What can hang from each mark
nilup: fisel
kopa: fisel
fisel: dezo fevan gomu tumo
dunatef: kopa
dizenu: fisel
dezo: fadumi
gomu: dunatef fisel lesu
tumo: fisel
lesu: kopa

In the rows, 128 means zero.
Known rows, with every way that one mark hangs from another
kopa[fisel[gomu tumo]]: [131 200 110 140 143 106 104 116 142 115 118 104 100 122 153 169 136  90
 170]
dunatef[kopa[fisel[dezo fevan gomu tumo]]]: [ 95 142 128 122  93  97 110  93 173 124 121  99  82 173 144 118  94 112
 113]
nilup[fisel[gomu[lesu[kopa]] tumo]]: [140 165 127 131 168 123 110 103  99 110 134 135 156  80 189 154 140 166
 164]
nilup[fisel[dezo[fadumi] fevan gomu[dunatef] tumo]]: [145 109 122 101  72 136 165 125 159  84 120  88 114 151 113 153 147 100
 134]
fisel[gomu[lesu]]: [132 155 125 105 172 108  86 129  78 135 140 128 138  76 140 126 146 135
 155]
fisel[dezo gomu[lesu]]: [130 125 124 112 122 121  85 105  99 111 143 134 138 100 118 134 131 137
 163]
nilup[fisel]: [133 130 118 118 193 144 123 212 113 117 149  81 151  60 189 144 187 165
 154]
dizenu[fisel[dezo fevan gomu[dunatef] tumo]]: [127  96 152 138  61 100 131 126 144 145  90 150 132 173 112 147 119  70
 148]
tumo[fisel[dezo[fadumi] fevan gomu[lesu[kopa]]]]: [124  99 149 135 101 174 157 120  84 107 144 159 156 118 101 126  77 195
  96]
nilup[fisel[gomu]]: [135 154 116 115 154 126 112 183 112 102 138  76 134  67 188 163 176 148
 171]
gomu[dunatef[kopa] fisel lesu]: [120  94 113 120 229 115 100 158 102 243  97 124 147 100 136  61 181 164
  84]
gomu[dunatef fisel[fevan tumo]]: [145 109 158 132 170  87 138 142 128 179 104 170 147 128 126 105 130  77
 109]
lesu[kopa]: [136 155 140 142 159 144 142 182 102 132 167 125 163  94 205 125 134 165
 138]
lesu[kopa[fisel[dezo gomu tumo]]]: [133 182 110 169  78 141 120  79 158  84 129 124 120 146 171 167  93 122
 165]
nilup[fisel[dezo[fadumi] fevan gomu[lesu] tumo]]: [127  98 123  95 117 134 127  90 132  66 142 129 119 114  86 134 133 139
 132]
lesu[kopa[fisel[dezo fevan]]]: [112 111 106 160 115 169 127 127 121  99 140 142 162 112 182 104  84 175
  94]
dizenu[fisel[tumo]]: [121 139 149 148 170 117 127 192 136 152 133 143 133 128 136 149 168 110
 169]
dizenu[fisel[dezo fevan gomu]]: [ 98  90 140 134  78 120 114 162 122 110 117 153 141 129 118 130 112 130
 142]
fisel[gomu tumo]: [145 193 159 116 131  84 122 137 132 118 148 109 106 132 154 167 136  76
 189]

Rows
[146 129 142 105  52 118 168 111 155 105 131 110 100 181  90 139 118  64
 132] -> fisel[dezo[fadumi] fevan gomu[dunatef] tumo]
[139  85 138 111 102 154 151 127  87 145 109 130 145 133  70 127 117 140
  98] -> tumo[fisel[dezo[fadumi] fevan gomu[dunatef lesu]]]
[132 134 151 101  64 115 160 118 161  68 158 122  91 169  85 140 102  80
 143] -> fisel[dezo[fadumi] fevan gomu tumo]
[130 132 118  96 109 119 135  95 156 166 127  80  86 187  92 111 162 108
 125] -> fisel[dezo[fadumi] gomu[dunatef[kopa] lesu] tumo]
[124  99 160 125 218  90 101 106 101 156 130 215 151  94  99  92 114 117
 107] -> gomu[fisel[fevan tumo] lesu]
[143 104 150 117  68 157 178 167 120 129 115  97 126 153  94 152 116 118
 111] -> tumo[fisel[dezo[fadumi] fevan gomu[dunatef]]]
[107  93  96 130 113 167 117 146 113 115 127 134 127 117  61 130 166 169
 146] -> dizenu[fisel[dezo[fadumi] gomu[lesu]]]
[125 112 124 126 193 113 127 196 137 226 107  93 130 122 161  86 177 145
  98] -> gomu[dunatef[kopa] fisel]
[144 174 148 110 165  82  94  99 104 133 142 146 124 110 127 146 140  96
 175] -> fisel[gomu[lesu] tumo]
[ 91 149 119 110 179  79  83  81 121 167 108 128 100 132 140  90 111 131
  89] -> dunatef[kopa[fisel[fevan gomu[lesu] tumo]]]
[ 96 148 130 122 182  96 119 146 155 165 131 106 100 148 168  88 123 130
  84] -> dunatef[kopa[fisel[fevan tumo]]]
[125 192  92 163 132 147 116 136 109 113 123 110 140  91 200 143 122 163
 132] -> lesu[kopa[fisel[gomu]]]
[119 153 103 153  59 158 161  83 159  65 137 132 106 160 127 133  78 133
 108] -> lesu[kopa[fisel[dezo[fadumi] fevan gomu tumo]]]
[148 174  78 161  57 174 167  88 170 107 111  93 109 175 135 156 130 117
 131] -> lesu[kopa[fisel[dezo[fadumi] gomu[dunatef] tumo]]]
[130  89 167 138 126 102 128 120 153 114 139 184 136 134 105 118  97  96
 134] -> gomu[fisel[dezo fevan tumo]]
[120  66 114 123 181 128 100 132 126 216 100 125 146 125 116  74 162 166
  92] -> gomu[dunatef[kopa] fisel[dezo] lesu]
[135 140  97 127  65 144 152  90 167 102 104 103  94 178  93 134 116  80
 109] -> kopa[fisel[dezo[fadumi] fevan gomu[dunatef] tumo]]
[116 120 106 134 113 159 152 121 169  82 147 125 100 157  95 122 117 116
 109] -> kopa[fisel[dezo[fadumi] fevan tumo]]
[139 160 157 147 164 142 120 143  58 154 128 150 172  80 167 154 111 182
 142] -> tumo[fisel[gomu[lesu[kopa]]]]
[118 110 112 158 146 144 112  57 114 114 139 191 160 124 146 101  77 161
  98] -> gomu[lesu[kopa[fisel[dezo fevan tumo]]]]
[147  90 101 134 126 178 161 172 152 146 119 110 129 133  85 114 174 130
 117] -> gomu[dunatef fisel[dezo[fadumi]]]
[143 104 169 124  77 125 144 153 104 146 107 122 147 138 131 163 100 109
 131] -> tumo[fisel[dezo fevan gomu[dunatef]]]
[122  68 137 122 157 137 135  95 136 113 144 196 129 129  38  90 118 130
 100] -> gomu[fisel[dezo[fadumi] fevan tumo] lesu]
